Known rows, with every step that occurs:
fipo > furake > dade: [-0.15 -2.17 -0.10  3.34 -3.19 -0.05  1.31 -2.88 -3.40  0.48 -0.12 -3.20
 -1.39 -2.06  4.47 -2.73 -2.10  3.86 -0.96  0.95]
furake > dade > fipo > bugan > femad: [-1.72 -0.81  1.70 -0.95  3.00 -2.19  2.80  0.58 -3.29  0.06  3.36 -0.91
 -2.06  4.66 -0.57 -0.49  3.50  0.91  0.18  1.81]
bugan > femad: [-0.09 -1.43  0.05 -1.22 -0.36 -1.65 -1.20  1.03 -1.31 -1.33  2.41 -1.22
 -0.73  1.54  0.25  0.41 -1.14  2.58 -0.38 -1.60]
furake > morobig: [ 0.98 -1.69 -0.30  0.72 -0.77  0.66 -0.86 -1.43  0.27  0.99 -0.18 -1.59
  1.90 -0.51  1.43 -2.35 -0.96  3.67  0.19 -1.54]
liraru > fipo > dade > furake > morobig: [ 1.73  2.94  1.92  1.50 -0.27  3.88 -2.73 -1.81  2.04  1.69  1.42 -2.73
  1.99  0.99  0.26  0.40  0.19  2.64  2.98 -2.84]
liraru > femad: [-0.62 -0.03  0.93 -0.24  0.19  1.57  3.06 -1.06  0.37  0.66 -1.34  1.44
 -2.08 -1.81  0.15 -0.44 -2.23  0.93 -0.58 -0.29]
fipo > furake: [ 0.26 -2.63 -1.15  1.75 -3.41 -0.02 -2.09 -0.93 -2.13 -2.08  0.42 -2.25
  0.19 -1.30  2.36 -2.03 -3.04  2.50 -1.74 -1.93]
liraru > fipo > bugan > femad > dade > furake: [-0.09  6.18  2.87 -2.52  4.40 -0.50  0.24  1.28 -0.72  0.74  0.29  3.03
  0.01  0.11  1.38  1.53  1.94  2.15  2.67  0.91]
dade > fipo: [ 0.25 -1.22 -2.04  0.73 -0.67 -1.79  0.18 -0.48 -1.09 -1.68  0.74 -0.53
 -1.22  2.32 -3.99  0.98  0.52 -1.11 -0.90 -0.58]
dade > liraru > fipo: [ 0.60 -1.57 -0.98 -0.38 -1.74  2.46  1.20  1.98  1.19  1.63  0.58  1.58
  3.05  1.12 -4.27  2.76  1.00 -2.90 -1.30 -0.52]
furake > dade > fipo: [-0.09 -0.98 -0.89  2.64 -0.72 -1.74  3.46 -1.95 -1.87  0.27  0.47 -1.27
 -2.96  1.70 -1.69  0.54  1.71 -0.44 -0.31  2.24]
liraru > femad > dade > furake: [-0.71  5.97  0.02 -0.25  2.77 -1.11  2.30 -2.18  1.60  0.38 -4.03  2.56
 -3.34 -4.19  2.91 -0.36 -2.70  1.50  1.91  2.41]
fipo > dade > furake: [ 1.34  1.44  0.84  0.56 -1.79  0.90 -1.21 -1.10 -0.97 -3.54  0.96 -2.39
 -0.88  1.48 -0.40  0.85 -2.51  2.57  1.82 -0.41]
fipo > bugan > femad > dade > furake > morobig: [-0.45  4.53  1.62 -3.08  5.45 -2.23 -2.56  0.44  0.34 -0.15 -0.31  0.49
  1.15  0.07  4.74 -3.42  0.53  5.12  2.94  0.86]
femad > dade > fipo > furake: [ 0.18 -0.69 -4.30  2.22 -1.32 -3.64 -3.91 -1.45  1.05 -2.71 -2.16 -1.65
 -2.09 -2.22 -0.10 -1.16 -0.76 -3.06 -0.80 -0.26]
fipo > bugan: [ 0.12 -1.65  2.94 -1.11  0.13  0.77  2.86  0.51 -3.79 -2.05 -0.30  1.53
  1.13  1.10 -0.38 -0.69 -0.43  2.07 -0.70  0.99]
bugan > femad > dade > fipo: [ 0.05  0.75 -2.92 -0.58  1.52 -5.55 -3.49  0.91  1.65 -1.85  0.28 -0.88
 -3.47  1.02 -2.03  1.58  1.27 -2.88  0.62 -0.16]
bugan > femad > dade: [ 0.64  0.41 -0.88 -1.29  0.22 -4.25 -2.25  0.45  0.87 -1.41 -0.72 -0.29
 -2.91 -1.20  1.36  0.74 -1.01  0.38  0.80  0.39]

Rows:
[-0.40 -0.88 -3.33 -0.90 -0.90 -0.97 -5.26  2.91  3.63  1.08  0.62 -0.38
  1.49 -1.71  0.49  0.87  0.35 -3.96 -0.72 -1.55]  bugan > femad > dade > liraru > fipo > furake
[ 0.68 -1.08  0.05  2.40 -3.17  2.40 -1.14 -1.05 -0.89  0.63  1.14 -0.53
  1.35 -1.51  0.82 -0.12 -1.03  1.10 -1.20 -2.63]  liraru > fipo > furake
[ 0.20 -1.15  0.27  1.24 -1.44  2.28  4.28  0.26  0.35  3.65  0.70  0.85
  1.47  0.42 -2.03  2.33  2.11 -1.89 -0.71  2.09]  furake > dade > liraru > fipo
[ 0.31 -0.69  1.04  3.83 -3.07  2.05  1.81 -2.95 -2.21  3.17  0.55 -1.67
 -0.71 -1.98  2.96 -0.41 -0.04  2.03 -0.44 -0.19]  liraru > fipo > furake > dade
[-2.55 -2.22 -1.28  1.32 -1.15  2.31  2.57 -0.81  0.89  1.99 -1.36 -1.06
 -0.69 -2.31  3.05 -3.55 -1.66 -0.52 -1.83  1.97]  fipo > furake > dade > liraru > femad
[-0.06 -2.81 -2.54  1.52 -1.78  3.65 -4.03  1.24  3.16  3.10  1.18 -1.57
  6.17 -0.33  0.56 -2.59  0.58 -0.68 -1.43 -3.08]  dade > liraru > fipo > furake > morobig
[-0.92 -1.25  1.85 -3.49  1.83  2.14  0.39  4.57  0.00  0.90  3.45  2.39
  4.26  4.08 -3.21  1.90  3.36 -1.86 -0.73 -0.66]  dade > liraru > fipo > bugan > femad
[ 1.20  4.24 -0.77 -0.01  0.73 -2.43  0.34 -1.28 -0.65 -1.55 -2.68  1.07
 -2.10 -2.57  1.99  0.37 -2.14  2.38  1.72  1.93]  femad > dade > furake
[-1.28 -1.15  0.68 -2.32  2.71 -1.96 -0.67  2.45 -2.22 -2.21  3.76  0.17
 -0.17  5.15 -2.80  0.06  2.74 -0.17 -0.50 -1.05]  dade > fipo > bugan > femad
[ 0.14  2.02  3.26 -2.09  2.49 -0.90 -0.34  1.25  0.25  0.64 -0.11  2.71
 -0.20 -0.05  0.02  1.97  2.17 -1.17  1.32  0.10]  liraru > fipo > bugan > femad > dade
[-2.09 -1.27  0.12 -0.02  0.56  2.09  5.62 -0.24  1.10  2.83 -1.61  0.89
 -1.33 -0.85  0.25 -0.68 -0.09 -1.31 -0.93  3.40]  furake > dade > liraru > femad
[-0.16 -2.42 -4.06  2.39 -0.69 -0.58 -4.81 -1.34  0.70  0.00  0.83 -3.99
  1.44  0.54  0.91 -4.34 -0.30  1.07 -1.28 -3.39]  dade > fipo > furake > morobig
[-0.27  1.84  0.06 -0.28  0.83 -0.74  1.96 -2.13  2.17  0.58 -4.84  1.77
 -3.62 -4.62  1.38  0.26 -2.48 -1.66  0.71  1.62]  liraru > femad > dade
[ 0.48  0.24  0.83 -2.04  0.93  1.11  2.00  2.16  1.71  0.20 -2.53  4.17
  2.90 -0.57 -2.86  2.44  2.18 -5.12  0.04  2.43]  femad > dade > liraru > fipo > bugan
[-0.41 -2.47 -0.68 -1.19 -1.20  2.80 -0.45  0.76  3.67 -1.60 -0.60 -0.90
  0.09  1.02 -3.15  0.88 -1.86 -4.87 -0.27 -0.05]  fipo > dade > liraru > femad
[ 0.66  0.21  4.12 -0.49  0.17  2.84  3.09  0.47 -2.45  0.79  0.55  3.01
  2.17  0.78 -1.99  1.59  1.43  0.27 -0.12 -0.16]  liraru > fipo > bugan
[ 0.04 -2.65 -2.44  1.05 -3.10  2.92 -1.86  1.82  0.97  1.00  1.08 -0.40
  3.89 -0.41 -1.29  0.05 -0.15 -2.63 -2.27 -2.02]  dade > liraru > fipo > furake
[ 2.22 -0.73  2.08  1.29 -3.57  2.99 -1.11 -1.11  0.70 -0.56  1.20 -1.39
 -0.37  0.85 -3.09  3.86 -0.18 -2.27  1.02 -2.00]  liraru > fipo > dade
[-0.57  4.46  1.80 -3.13  3.97 -3.04 -0.36  1.41 -1.76 -2.17 -0.34  1.79
 -1.02  0.53  2.71 -0.97  0.20  3.52  2.03  2.08]  fipo > bugan > femad > dade > furake
[ 0.29  0.57 -0.05 -0.58  2.09 -3.20  0.80  0.06 -0.61 -2.70 -2.29  1.93
 -1.56  0.71 -2.41  0.78  1.95 -3.43  0.45  2.24]  femad > dade > fipo > bugan
